Each row was made from one walk, in order. Every step used is in the known rows, and no mark comes twice. Write each row's walk.
Known rows
ditis -> lakit -> rador -> fozot -> pipap -> raromum: [-0.286 1.630 3.277 0.485 0.357 0.176 -1.953 -0.159 -2.801 -2.022 -1.324 -0.065 -1.858 -2.538 -0.730 1.287 2.461 -1.820 1.119 1.299 -0.182 0.895]
raromum -> fozot: [-0.948 0.148 1.953 1.280 -0.009 -0.476 -0.689 0.113 -1.079 -1.620 -0.506 -0.244 -1.972 -3.128 0.269 0.116 2.019 -1.028 0.578 1.043 0.547 1.537]
raromum -> fozot -> lakit: [0.196 1.272 2.205 2.334 -2.786 -0.830 0.616 -0.025 -1.782 -1.915 -1.072 -0.931 -2.666 -2.933 -0.304 -0.125 3.436 -1.246 2.814 0.870 2.359 1.841]
rador -> fozot -> pipap: [-0.623 0.457 1.789 3.924 -1.921 -0.506 -0.181 0.322 -0.867 -1.663 -1.301 -0.254 -1.569 -2.644 0.251 -1.761 1.828 -1.995 2.079 0.732 -0.651 2.105]
tosit -> pugoga -> rador -> lakit -> fozot -> pipap: [-1.863 1.706 3.408 3.516 -5.940 -1.555 -0.598 -0.163 -1.309 -1.592 0.469 -2.464 1.094 -2.122 -1.641 -5.342 3.324 -1.460 3.733 0.604 1.126 1.202]
tosit -> pugoga -> rador -> lakit: [-1.700 1.805 3.269 3.515 -3.190 -1.513 -1.436 -0.610 -1.940 -1.900 0.650 -2.672 -1.555 -1.984 -1.226 -2.718 3.887 -1.462 1.201 1.029 2.269 1.917]
ditis -> lakit: [-0.722 0.770 1.015 0.254 -0.698 -0.100 -0.800 -0.248 -0.050 -1.661 -0.074 -0.545 -0.950 -2.473 0.011 -0.455 1.668 -2.373 -1.624 0.955 0.835 2.071]
lakit -> rador -> fozot -> raromum -> pipap: [-0.358 0.788 4.054 1.311 2.684 0.666 -0.155 -0.165 -2.490 -1.833 -0.849 -1.236 -5.024 -2.562 -1.018 -0.251 3.229 -1.727 2.552 0.934 0.844 -0.097]
ditis -> lakit -> rador: [-0.784 1.120 1.852 -1.430 0.533 0.673 -0.919 -0.018 -1.418 -2.245 -0.538 -0.964 -1.715 -2.223 -0.054 -0.976 2.732 -1.582 -0.704 1.594 0.199 1.114]
raromum -> pipap: [-0.569 0.167 1.811 0.778 0.350 -0.514 0.078 -0.487 -0.652 -1.222 -0.037 0.079 -1.597 -3.328 0.030 -1.035 1.625 -1.527 1.013 0.922 0.895 1.061]
fozot -> lakit -> rador -> pugoga -> tosit: [1.928 3.603 4.220 2.215 -1.023 -1.642 0.140 -0.120 -1.922 -2.921 0.001 -0.825 -4.076 -1.780 0.305 -2.000 4.868 -1.700 4.555 2.349 0.485 0.913]
lakit -> fozot: [-0.094 0.445 3.038 -0.609 -0.654 -1.122 -0.485 0.027 -0.252 -1.528 0.258 0.073 1.389 -3.020 0.000 -3.328 1.130 -0.608 2.606 0.626 -0.420 1.122]
pipap -> raromum -> fozot -> lakit -> rador -> pugoga: [1.403 3.390 5.359 1.586 0.485 -0.651 -1.894 -0.717 -4.146 -2.809 -0.462 -0.704 -3.108 -2.932 -1.101 2.271 4.321 0.010 3.320 1.822 2.492 0.137]
pipap -> fozot: [-0.467 1.720 1.688 0.509 -0.177 -1.144 0.242 -0.275 0.102 -1.601 0.448 -0.594 1.132 -3.408 -0.729 -3.254 1.543 -0.600 1.826 0.445 -0.064 1.701]
pipap -> raromum: [0.081 1.397 3.690 0.984 1.523 -1.509 -2.376 -0.297 -1.892 -1.739 -0.100 1.247 0.118 -3.208 -0.543 1.521 1.509 -0.889 0.674 1.127 0.861 1.268]
rador -> pugoga -> tosit: [0.797 2.132 3.236 2.789 0.595 -1.986 -1.112 -0.162 0.174 -2.074 1.014 0.325 -2.595 -2.203 0.871 -1.439 2.354 -2.181 1.487 1.875 -0.585 1.582]
pipap -> fozot -> raromum: [-0.706 2.071 2.635 2.530 0.461 -0.700 -0.008 0.047 0.025 -1.697 0.418 -0.776 -0.012 -2.903 -2.022 -2.092 2.062 -1.561 1.255 0.236 1.030 1.098]
pipap -> raromum -> fozot -> lakit: [0.656 2.004 3.833 1.680 -1.084 -1.716 -1.042 -0.383 -2.905 -1.828 -0.870 0.157 -1.853 -3.385 -0.968 2.758 3.202 -0.930 3.007 0.883 2.939 1.298]
fozot -> lakit -> rador: [0.711 2.228 3.169 0.999 -1.792 -0.367 0.471 0.171 -2.848 -2.709 -1.307 -1.055 -2.219 -2.386 -0.381 -1.853 4.304 -0.878 3.499 1.552 1.416 1.181]
raromum -> fozot -> lakit -> rador -> pugoga -> tosit: [1.547 3.040 4.140 1.952 -0.781 -1.413 0.191 -0.055 -2.280 -2.751 -0.222 -1.186 -5.492 -2.124 0.363 -0.733 5.070 -1.398 4.667 2.318 0.794 0.674]
tosit -> pugoga -> rador -> fozot -> raromum: [-1.029 0.436 2.783 4.357 0.257 -0.280 -2.528 0.206 -1.926 -2.001 -0.076 -2.495 -3.788 -1.845 -1.961 -1.518 3.654 -2.575 1.224 0.344 1.089 1.028]
pugoga -> rador -> lakit -> fozot: [-0.118 1.111 3.853 0.797 -3.302 -1.339 -0.409 -0.641 -2.057 -1.477 0.610 -1.803 0.714 -2.551 -1.866 -4.105 3.416 -0.086 4.047 0.547 0.735 1.114]

Write each row's walk
[-0.415 0.811 3.593 0.801 1.702 -1.261 -2.298 -0.224 -2.214 -1.563 -0.279 0.868 -1.189 -3.532 -0.475 2.930 1.810 -0.542 0.752 1.101 1.227 1.044]
pipap -> raromum -> fozot
[0.712 2.337 4.661 0.084 0.113 -0.876 -1.077 -0.158 -4.274 -2.434 -1.316 -0.278 -2.758 -3.131 -1.039 2.246 4.272 -0.085 4.163 1.529 2.236 0.335]
pipap -> raromum -> fozot -> lakit -> rador
[-1.326 0.295 1.411 2.148 -0.791 -0.780 -2.290 0.153 -1.520 -2.031 0.270 -1.627 -1.083 -2.348 -1.041 -2.720 3.144 -1.656 0.523 0.918 0.464 1.254]
tosit -> pugoga -> rador
[-0.494 0.913 4.550 2.044 -2.137 -0.662 0.196 -0.876 -2.205 -1.011 0.816 -2.089 -1.358 -2.625 -3.444 -2.883 3.856 -1.311 4.002 0.162 2.515 -0.224]
pugoga -> rador -> lakit -> fozot -> raromum -> pipap
[0.597 2.873 2.013 1.435 -2.940 -1.585 1.500 -0.437 -0.593 -1.860 -0.116 -1.322 0.443 -3.221 -1.200 -3.375 3.081 -0.907 4.113 0.252 1.785 1.969]
pipap -> fozot -> lakit
[0.027 -0.574 2.189 3.082 1.254 0.405 -1.002 -0.283 -2.482 -1.291 -0.405 -1.586 -4.584 -2.704 -2.684 -0.890 3.820 -2.141 2.486 0.151 0.919 0.150]
pugoga -> rador -> fozot -> raromum -> pipap
[-1.692 1.538 4.867 2.638 -2.634 -1.243 -0.651 -0.864 -1.571 -1.146 1.400 -2.866 -1.532 -2.302 -2.895 -3.369 3.648 -2.038 3.394 0.158 3.320 -0.075]
tosit -> pugoga -> rador -> lakit -> fozot -> raromum -> pipap
[1.085 1.620 2.900 2.736 -2.518 -1.222 0.524 -0.328 -1.801 -1.970 -1.181 -1.267 -2.799 -2.622 -0.072 -1.336 3.344 -1.559 4.166 0.469 1.579 2.479]
rador -> fozot -> lakit
[0.849 2.465 3.939 1.207 1.730 -1.239 -1.160 0.082 -1.179 -2.698 0.563 -0.085 -3.454 -1.945 0.823 -1.883 3.380 -1.515 2.360 2.555 -1.296 0.655]
lakit -> rador -> pugoga -> tosit
[0.853 2.619 3.770 2.121 -1.124 0.172 -0.233 -0.400 -3.096 -2.841 -0.698 -1.774 -3.964 -2.462 -0.351 -0.424 4.580 -0.366 3.167 1.766 1.920 0.654]
raromum -> fozot -> lakit -> rador -> pugoga
[1.779 4.223 3.545 0.375 -0.415 -1.925 1.896 -1.057 -0.993 -2.180 1.007 -1.590 -3.304 -2.926 -0.757 -3.807 4.532 -1.296 6.560 1.499 0.801 0.180]
raromum -> pipap -> fozot -> lakit -> rador -> pugoga -> tosit
[-0.244 0.791 3.666 3.760 1.010 -0.266 -0.929 0.137 -1.181 -1.791 -0.599 -0.703 -3.218 -2.312 -0.841 -0.027 2.369 -2.282 1.199 0.489 0.828 1.535]
rador -> fozot -> raromum
[-0.953 0.639 1.242 0.240 -3.417 -0.145 0.011 0.211 0.538 -1.315 -0.237 -0.253 1.696 -2.641 -0.472 -3.154 1.049 -2.425 0.871 0.562 -0.225 1.333]
ditis -> lakit -> fozot -> pipap
[-0.361 0.342 3.274 2.904 1.450 -0.142 -0.129 -0.403 -1.164 -1.237 -0.383 -0.851 -4.162 -2.836 -0.988 0.135 2.284 -2.545 1.839 0.288 1.514 0.846]
rador -> fozot -> raromum -> pipap
[-0.319 1.328 2.903 -0.317 -1.872 -0.936 -1.610 -0.158 -0.666 -1.274 -0.034 0.914 2.464 -3.059 -1.197 -0.341 0.795 -1.969 1.171 0.603 0.366 0.774]
ditis -> lakit -> fozot -> pipap -> raromum
[1.378 4.307 3.395 1.251 -1.352 -0.511 0.690 -0.798 -1.835 -2.832 0.265 -2.185 -0.885 -2.806 -1.320 -3.712 4.193 0.010 4.306 1.176 1.330 0.833]
pipap -> fozot -> lakit -> rador -> pugoga
[0.323 1.256 2.127 3.298 -3.232 -1.224 -0.956 -0.306 -2.572 -2.197 -0.615 -3.012 -3.274 -2.200 -1.245 -2.898 4.668 -1.955 4.113 0.339 1.802 1.937]
tosit -> pugoga -> rador -> fozot -> lakit
[1.983 4.701 3.864 1.055 -0.938 -2.081 1.075 -0.454 -1.034 -2.735 0.719 -1.500 -2.402 -2.378 -0.562 -4.061 4.608 -1.001 5.977 1.683 0.197 0.826]
pipap -> fozot -> lakit -> rador -> pugoga -> tosit
[-0.535 1.946 4.963 0.822 -3.024 -1.828 0.406 -0.750 -0.698 -1.412 0.629 -1.009 1.000 -2.691 -0.224 -3.187 1.942 -0.445 3.470 0.651 1.311 1.776]
rador -> lakit -> fozot
[-1.109 2.074 4.164 2.928 -5.242 -1.512 0.989 -0.244 -0.589 -1.358 -0.064 -0.605 1.619 -2.620 -0.404 -3.783 1.927 -1.149 3.682 0.772 0.940 1.752]
rador -> lakit -> fozot -> pipap
[0.249 2.113 3.633 1.281 1.425 0.346 -1.517 -0.233 -2.014 -2.781 0.106 -0.674 -1.965 -2.322 0.135 -1.666 2.875 -0.438 0.694 2.003 -0.137 0.645]
lakit -> rador -> pugoga
